Each row comes from the steps of one walk. Every step used is in the known rows, and no mark comes twice. Write the walk behind each row, first mark first.
Known rows:
u d y: [-11.3  18.5   6.9  12.5  -3.7 -17.8  -3.3  -4.9   5.5   3.6  -3.1  11.9
   1.7   0.1   4.8 -31.6 -12.1  -4.1 -15.1   5.8 -22.7  13.0 -14.7  -8.3
  37.4  40.0  33.5  -1.1 -16.4   1.0  -8.6  17.9]
m g n u: [-21.7  16.6  10.1  -9.6  -1.1  42.9  10.4   4.6   2.2 -15.3 -25.0   0.5
  -1.5  -9.9  -3.6  -6.9   8.1  -9.9 -11.6  -8.0   3.1  -1.3   7.7   7.7
  -2.0 -18.6  -3.0  -3.5   7.3 -10.2 -14.8  -0.6]
b z m g n: [-14.5  36.3   6.0 -17.4   5.6  34.9  29.3  -5.7 -22.4 -16.0  -3.7   7.7
   1.6   1.2   1.6  -1.3  -6.2 -35.0  -8.6  -6.6  42.3  -7.5   5.9  20.2
 -13.6 -30.8   3.5   6.1   1.8 -40.8   6.4 -11.2]
r y d u n g: [-17.9   6.9  -8.8  15.6  -8.4 -13.0  -4.5  -4.8  -1.7   8.7  -8.1   8.2
  -2.9   0.2 -17.2 -19.5 -16.1  17.6 -14.1   4.2 -45.4  -8.4   2.5 -28.8
  47.9  30.7  17.0  -1.7   0.5   0.2 -10.2  16.1]
u d y r: [-12.9  17.7   3.3  19.8  -1.4 -39.0 -12.4  -6.0   3.5  10.9  -5.9   7.4
   5.2   3.2   8.9 -24.6 -25.1   4.8 -11.7   5.4 -28.6   4.4  -8.4  -8.7
  47.0  35.6  42.1  -5.1 -13.7  -2.5  -8.9  18.9]
r y: [-16.5  14.6  -2.3   0.9  -4.6  -9.7   2.1  -7.7   1.1  -1.2   3.0   6.7
   4.1  -2.4  -5.4 -19.9  -5.4  -2.7   0.7  12.7  -3.1   0.2  -0.5   0.3
  26.7  24.2  12.1  -4.6  -2.1  -0.9   4.8  11.6]
y n: [-17.9  12.8   4.0  -9.5  -0.7  -0.8   6.6  -3.8  -1.1  -2.0  -5.6   2.2
   2.9  -2.9 -10.2 -24.6   5.0  -6.8  -4.1   9.4   9.1  -6.3  -7.1  -3.5
  24.9   4.4  19.2  -0.8   2.0   2.9  -8.1   7.5]
z b g n: [-13.3  25.5  12.2 -19.0  -0.1  18.9  19.7   3.9   1.4 -16.4  -6.6   0.7
   2.3  -5.2  -4.1 -27.6   1.7 -15.7  -9.4  -5.2  35.5   5.4   0.9   7.9
 -20.8 -20.4   0.6   1.4   1.7 -10.2  13.3 -11.0]
g m z: [-11.0  22.6   0.5 -17.5   1.9  10.1  25.8  -7.8 -13.9 -13.4   7.4  -5.5
  -6.0   2.6   9.8   9.2 -11.2 -15.3 -11.8  -0.5  25.8  -7.0  15.4  43.1
  -1.3   1.4  18.5  13.7   4.2 -24.3   2.4  -7.1]
z m g n: [-18.5  26.8  -0.5 -13.2   3.7  33.4  19.5  -2.6 -10.0 -19.6 -10.9   3.6
   0.3  -5.6   4.9 -14.1  -6.5 -27.1 -12.7  -3.8  29.1  -0.6   8.8   8.3
  -5.3 -31.2  -7.8   4.5   4.6 -21.7   3.7 -10.0]
m z b g n u d: [-11.5  26.1  22.4 -16.4  -0.6  29.4  23.1   4.3   1.4 -11.0 -13.7   1.1
  -4.9  -6.1  -3.1 -12.7 -13.4 -12.6 -24.7 -11.6 -14.6   1.6  -7.8  14.0
 -10.1 -24.3   2.7   8.8   1.2 -26.0  -7.1  -6.2]
b g n: [-16.8  17.2   9.6 -16.4  -3.1  24.9  12.4   2.7  -3.8 -12.7 -12.8  -7.1
   5.7   2.0  -2.7 -27.2  12.3  -6.9  -3.5  -3.1  36.5   2.1  10.4  11.6
 -13.6  -2.3  -1.8   0.9   1.0  -8.9   1.8  -3.3]
r y n g m z: [-19.3  21.0  -4.0 -13.1  -1.1  11.8  14.4  -9.4 -14.0  -0.5   3.0  -3.4
  -8.1   1.4  -9.5 -18.2 -13.2  -0.1  -4.2  -2.4  15.3 -13.6   8.7   4.5
  43.1   7.8  18.2   4.8  10.5 -22.2  -4.7  -3.4]
r y d u n g m z b: [-12.5  21.0  -4.9   1.9  -1.7  -1.4  13.1  -3.5 -12.0   1.1   5.1   5.2
 -13.9   0.9  -9.9  -6.9 -33.1   4.4 -22.8  -5.5 -40.1  -8.4   9.5  -6.0
  36.6   9.4  24.8  11.0   5.2 -21.0   0.9   1.0]
d u: [-12.3   5.9   8.7   5.0  -4.8  -7.9  10.5  -5.3   9.0  -3.3  -2.7   3.2
   1.7   1.2  -2.1  -0.3  -8.6  -6.5 -11.8   4.6 -13.4  -5.0  -3.1   6.4
   6.8   7.5  25.3  -1.9   7.8   8.7 -16.7   5.7]
n u d y r: [-17.8  10.8  15.2  17.6  -5.9 -17.9 -12.3  -2.0  12.4  14.2 -15.1  11.4
   3.7  -5.2  -0.8 -11.4 -17.1   4.0 -20.3  -1.5 -48.5  -1.4  -7.5  -6.6
  42.6  27.0  32.4  -5.7  -6.5  -6.1 -23.7  17.0]
z m: [-14.5  17.8  -0.5  -7.1  -1.8   0.5  18.5  -9.8  -2.6  -8.7   1.6  10.0
   4.7  -4.2   2.0  -5.0  -9.1 -22.6 -14.9   6.0  26.4  -7.1  -1.3  10.6
  -0.8  -7.6  -0.7   4.6   0.7 -14.6   5.6  -5.8]
g n: [-17.8  12.0  -1.2  -3.4   1.4  16.9   5.8  -1.6  -2.5 -14.6 -14.5  -2.2
   6.2   3.2  -1.7 -11.3   7.9 -12.4  -1.9   5.8  20.7   7.5  -2.6   9.1
   3.0   6.3  13.7  -2.8   7.5  -5.6  -9.1   5.1]
d u n y: [-16.6   7.6  15.7   6.1  -3.0 -16.1  -1.6   0.6  16.6   7.4  -7.7  16.9
  -0.6   0.0  -9.1  -6.2  -8.4   7.0 -20.7   0.8 -74.2  -0.8   5.1  -6.3
  21.2   9.5  34.0   4.8  -8.7  -5.8 -30.6  14.1]
r y d: [-16.0  13.9  -9.7   6.8  -6.5 -14.6  -2.2  -6.8  -8.9   0.1  -1.2   6.0
   2.3  -0.9 -10.6 -23.7  -8.6   3.6   0.1  17.2 -18.3   2.6   7.3 -11.1
  42.9  42.1  11.4  -4.6  -6.9   9.5  14.8  17.9]
m z b g n y r: [-12.0  32.1  10.8 -13.3   7.8  -2.9  17.5  -1.5  -5.5  -7.5  -8.3   1.3
  -0.4   0.7   2.5  -5.8 -25.1  -2.3  -6.1  -4.8  -6.0  -0.3  13.7  17.1
   0.3 -29.6  12.9   4.0  -3.4 -21.1   6.6  -9.1]
z m g n u d y r: [-21.5  25.5  10.0   5.5   3.1  20.2  -0.5   1.2  -4.3  -0.1 -19.4   8.5
   0.0  -3.5   5.8 -17.6 -25.8 -17.9 -23.9 -11.6 -25.9   1.4   5.4  -6.9
  28.1 -14.9  13.5   1.4  -0.5 -27.1 -13.4   0.6]
g m z b: [ -8.0  29.4   4.0 -20.4   4.8   9.7  32.4  -6.1 -10.6 -16.9  12.3  -1.3
  -8.7  -2.2   8.4   7.6 -19.2 -22.0 -17.2  -3.5  28.3  -3.2   7.8  40.9
  -8.8 -14.4  17.4  14.8   4.6 -26.9  11.3 -14.7]
g n y d u: [-18.1   9.0   5.3   9.8  -1.7   6.0  -2.4   1.1   1.0  -4.3 -20.0   5.7
   1.9   8.0 -11.5 -10.3  -4.7   2.8  -6.0   6.8 -51.9  16.3  18.8  -6.2
  32.7  29.8  32.9  -2.2   0.6  11.5 -16.1  15.7]

Which walk is each row?
[-17.8  15.4   3.3   8.6  -0.6 -38.6  -4.3  -7.4   8.5   8.6 -10.4  12.0
   8.3  -1.6  -0.5   0.5 -15.9  14.2   0.1   8.6 -24.8  -3.5  20.6   6.0
  32.0  11.2  29.6  -5.9  -9.6  -1.2  -5.5  11.8] : n y r
[-11.3  28.5   5.1 -12.4   0.3   6.1  27.7 -12.0 -16.7  -6.5   7.5  14.3
   5.7   1.6  -1.4   7.2  -8.3 -30.9 -10.3   2.8  38.2 -13.3  -1.1  22.7
  -8.6  -9.7  11.6   6.2  -1.3 -34.9   8.7  -7.7] : b z m
[-15.0  25.0  26.5  -6.2  -3.5  25.2   7.2   8.9   9.3  -5.0 -13.3   8.8
  -1.3  -6.9  -5.9 -35.5  -5.4 -14.8 -23.9 -12.4 -14.8  14.2  -7.7  -5.8
   3.6   0.2  14.1   1.5  -5.8 -12.5  -4.7  -2.1] : z b g n u d y
[-20.7   6.8  14.5   2.5  -5.7  26.1  -0.7   5.1  10.9  -5.7 -28.1   3.4
   3.5  -3.0  -8.8 -14.0   6.1  -5.7 -19.4  -2.4 -27.2   9.0  -6.5   4.4
  14.9  13.8  18.2  -1.3   6.1 -13.8 -30.3  14.8] : g n u d
[-18.6  23.0   4.0  -1.0   1.2  24.1  12.7   0.1  -7.6 -10.1 -14.9   9.3
  -4.0  -0.5  -3.0 -10.5 -18.5 -15.0 -17.1  -3.2 -34.8   6.9  25.7  -5.6
  20.6  -9.2   8.9   5.6   0.3  -6.4  -2.5  -0.2] : z m g n y d u
[-19.4  14.4  -1.0   4.3  -1.0   5.1  -2.1  -0.1  -4.7  -7.9 -21.3   6.4
   4.2   3.6  -9.8 -15.4   2.4   4.0  -1.2   9.7 -26.2  17.6  18.0  -3.6
  31.0  31.2  22.0  -2.5  -5.9   5.1  -5.9  15.1] : g n y d
[-17.9  14.4   0.8   4.2  -3.6 -23.0  -6.0   0.7   3.6   5.6 -12.4  17.6
   0.7  -4.8 -11.4 -18.0  -1.6  15.5 -17.0   9.5 -60.1   3.2  12.7 -14.3
  36.5  26.6  17.5   5.4 -23.9  -5.2  -7.2  21.1] : u n y d
[-14.8   5.0   9.6   3.8  -2.4 -10.3   2.6   0.1  11.0   2.7  -5.2   7.0
   0.3   1.0  -5.9  -5.7  -5.8  -1.7 -21.4   0.8 -41.9  -8.1  -8.1  -2.4
   8.8   0.0  24.9   4.5   0.4  -6.8 -25.5  10.3] : d u n
[-11.8  37.3   6.0 -16.9   2.0  16.5  32.7  -9.9 -18.1 -10.5   4.4  12.2
   0.6  -4.2   2.0   3.5 -10.6 -30.6 -11.6  -3.8  41.9 -15.3   5.8  21.1
 -11.4 -29.8   1.3   6.8  -4.9 -36.2  13.9 -11.6] : b z m g
[-16.6   7.8  -2.4  12.3  -5.6 -16.1  -8.9  -1.2  -2.1   8.7  -1.5   8.9
  -1.0   3.3 -14.4 -22.9 -14.8   6.9 -12.7  11.0 -67.7  -1.9   1.2 -20.9
  46.4  34.8  23.2   1.5  -5.4   2.8  -5.4  23.5] : r y d u n
[-13.3  22.4  17.3  -6.1  -2.4   9.1  13.1   6.5   4.6  -6.4 -10.6   8.3
  -1.7  -0.6 -11.9 -24.4 -10.4  -3.1 -13.7  -4.3 -27.7  13.2  17.5  -6.2
   5.2   0.2  17.3   2.6  -2.8   5.1   5.8  -0.9] : z b g n y d u
[-15.2   4.8  -6.5  13.3  -8.0 -11.1   3.0  -3.4  -0.7   2.9 -15.0   5.4
  -3.3  -1.5 -12.2  -6.4  -9.6  15.5 -21.7  -0.2 -28.4 -13.6  -0.2 -21.5
  29.6  16.1  16.4   1.5   0.5   2.4 -16.8   9.8] : y d u n g
[-21.6   8.3  19.1  -3.9  -7.6   8.3   0.6   2.4  11.1   7.8 -18.9   8.6
   0.2  -8.5 -17.5 -25.0   2.9  -0.2 -21.3   1.7 -39.5  -5.1 -10.2  -8.7
  37.3  11.6  23.1   1.3   0.5  -4.2 -28.9  16.8] : y n u d
[-14.3  26.8   0.5 -20.1   2.1  16.2  29.7  -7.0 -11.1  -9.6   0.2  -2.4
 -10.9  -4.7  -5.9  -9.4 -13.4  -9.8 -15.7  -9.2  43.2 -15.1   0.2  12.4
  16.1 -22.3  17.4   9.0  13.8 -23.2  -2.4 -17.6] : y n g m z b
[-13.3  11.7   3.0  -3.8  -1.8   7.2  18.7  -4.7  -1.4  -2.5  -3.1  -1.3
 -10.5   2.7   0.3  10.6 -17.1   2.5 -28.3 -14.3 -12.8 -19.5   4.0  13.5
   6.0 -11.2  23.4  13.1  10.3 -29.7 -28.1  -6.1] : d u n g m z
[-10.7  29.6  14.4 -26.6  -3.2   8.8  29.0   1.9  -0.9 -11.7   9.9   1.1
  -3.4  -8.5   1.4 -17.8  -4.5 -15.8 -17.6  -9.5  46.2  -3.1  15.7  27.6
 -22.6 -15.2   2.3  11.0  -1.7 -18.0  22.7 -17.5] : z b g m
[-19.8  16.1  -1.6 -14.1  -4.0  12.6  16.7  -5.6  -6.3  -3.6  -5.3  -4.1
  -4.6  -2.8  -9.0 -16.9   2.9   0.2 -10.8  -6.0  48.4 -15.1   9.5   5.7
  25.4   1.7  18.4   3.9  12.4 -15.3 -10.7  -7.4] : y n g m
[-18.5  10.4  -6.9   8.3  -7.8  -4.0  -0.4  -2.0  -7.5   6.7  -1.3   2.4
  -7.7   3.0 -13.8 -14.9 -15.8  12.3 -18.0  -2.8 -35.1  -9.4  17.6 -12.2
  45.4  32.7  25.3   5.5   3.8 -12.8  -8.0   9.9] : r y d u n g m
[-20.0  10.8  16.7   9.2  -3.5  24.3  -7.9   3.9   8.8  -2.7 -22.8   7.1
   1.9   1.0  -5.3 -21.1   1.1  -9.7 -19.0  -3.0 -37.2  15.4 -11.1  -4.7
  27.0  28.2  29.1  -3.9   0.5  -9.4 -30.2  14.7] : g n u d y
[-20.0  26.0  14.5  -1.8   0.6  38.2   7.2   2.4  -0.8  -8.3 -16.7  11.4
  -3.6  -6.6   2.6 -24.2 -14.1 -26.3 -28.1 -11.4 -23.1   8.3  -0.7  -5.8
  18.5  -9.2   6.9   4.3  -2.9 -23.9 -13.7  -0.5] : z m g n u d y
[-21.1  24.0   2.2  -0.4   5.3   3.9   0.5   0.8  -0.3  -6.4 -22.5   1.8
   2.4  -1.9   3.5  -9.0  -9.5   6.9   1.1  -2.2 -12.0   3.7  26.2   4.6
  21.0 -12.6  16.9  -5.6  -3.8  -7.3  -6.8   5.7] : m g n y r
[-19.1  24.3   0.1  -2.3   1.4  17.2   5.1   2.6  -6.2 -12.7 -23.2   5.4
  -2.2  -4.7  -3.0 -19.0  -0.1   2.6  -2.8   1.7 -20.0  11.8  25.9  -4.0
  25.4   6.5   7.9  -1.7  -9.6   3.3   1.8   9.8] : m g n y d
[-14.1  17.0  -2.2  14.8   3.0 -32.8  -8.5  -9.4  -3.0   6.4  -0.1   4.8
   7.0   3.4   8.4 -11.7 -18.9  -2.3  -1.2   7.5   2.2  -2.2  -1.7  -3.3
  34.9  22.0  32.3  -9.4  -5.4   3.2  -0.3   6.8] : d y r
[-14.1   9.1   6.6  12.2  -6.6 -20.8   1.7  -3.5   6.7   4.8  -9.3  14.3
   0.0   0.4 -11.1  -5.7 -12.8  11.2  -9.9   9.8 -60.6   6.6  19.8  -9.0
  38.0  36.2  31.6  -0.9  -9.4  19.7  -8.9  17.3] : n y d u
[-13.4  25.5   4.9  -0.4  -0.4   4.4   9.1  -6.6  -9.0   3.4  -1.7   1.0
 -10.5   3.8   2.2 -26.6 -20.4  -1.7 -20.1  -7.9  -5.6   1.2  -6.2  -1.2
  51.2  25.5  40.0   8.4  -3.8 -20.4 -17.3   3.6] : u d y n g m z
[-12.9  26.7  -2.5 -14.1   1.8   5.6  25.3  -4.6  -5.8  -9.6  -0.4   4.3
 -10.9  -7.5   1.1   2.7 -14.4  -2.1 -28.3 -13.4  22.3 -16.3  -2.9  14.5
  -1.8 -25.9   8.8  15.0   1.5 -43.0  -6.0 -14.6] : u n g m z b
[-23.5  10.0  15.8   0.0  -7.8   4.1  -7.2   0.9   8.7  13.5 -10.5  10.5
   0.2  -6.2 -21.4 -36.0  -4.6   2.1 -13.6   5.7 -56.3  -0.2  -8.0 -16.6
  56.4  27.8  24.3  -1.6  -1.0  -5.9 -20.5  22.3] : r y n u d
[-17.4  37.9   7.4  -8.9   8.1   9.7  17.6  -6.0 -18.8  -3.5  -8.5  12.0
   4.3   3.4   1.4   6.8 -20.4 -18.9  -4.9  -6.5   8.6  -7.5  24.1  17.2
   8.1 -29.2  18.5   3.2  -4.3 -41.9   2.3  -5.6] : b z m g n y r
[ -8.9  30.1   8.8 -22.1   5.0  23.3  28.6  -1.1  -8.9 -19.1  -3.7  -3.5
  -2.8  -2.1   3.1 -13.2 -11.3 -17.4 -10.1  -5.2  27.2   0.9  -5.0  20.2
 -20.4 -32.1  -2.2   7.5   2.7 -19.0  10.4 -14.9] : m z b g n
[-12.2  29.3  20.0  -2.4   4.1   8.7   8.5   2.6  -2.8  -0.4 -12.1   1.9
  -3.4  -0.3   3.3 -15.5 -29.8  -9.0 -21.2 -12.5 -28.8   2.0  -6.2   4.5
  13.4 -15.4  19.9   3.3  -2.3 -25.2  -7.1  -3.7] : m z b g n u d y r
[-10.8  29.5  23.9  -9.4   1.4  28.1  16.1   3.5  -0.7  -7.9  -8.5   6.0
  -6.5  -2.9   0.2 -22.2 -18.7 -17.9 -24.2 -12.3 -24.0   9.2 -12.6   4.9
   4.3  -9.8  12.3   6.5  -4.4 -22.1  -6.7  -4.8] : m z b g n u d y
[-17.6  12.0  -7.1  -0.1  -5.1  -6.9   6.8  -5.5   4.9  -2.3 -14.8   7.9
   0.8  -8.4  -5.7  -9.7   3.5  12.9 -18.1  -3.9  16.0 -15.6 -10.0  -9.2
   9.6  -4.7   2.5   0.7  -3.3 -20.0 -16.3   1.6] : u n g
[-22.0  21.5   8.2 -13.1   0.6  44.9  18.0   0.9  -3.5 -16.0 -17.9   6.1
  -1.3  -9.3  -1.7  -6.2  -3.7 -26.3 -20.2  -9.4   9.6  -4.0   8.4   8.7
  -6.0 -33.5 -11.2   3.8   8.9 -24.3  -7.9 -10.7] : z m g n u
[-12.5  30.5   3.6 -10.1   5.7  11.9  19.7  -8.4 -13.2  -5.1   7.2   2.6
 -11.7  -0.5  -0.3 -19.2 -20.0 -16.4 -14.2  -8.7  26.5  -3.6  -6.6   0.0
  32.4  -1.4  30.7   4.7   5.1 -16.5  -0.8 -15.2] : d y n g m z b
[-10.7  26.0   9.8 -28.8  -2.7  18.3  30.1  -2.4 -13.2 -12.1   8.3 -10.7
  -5.5   0.6   7.8  -7.9  -4.1 -10.4 -12.5  -9.2  41.3 -11.2  26.3  40.5
 -17.6  -7.4   0.1  16.4  -1.8 -25.8  11.5 -14.2] : b g m z
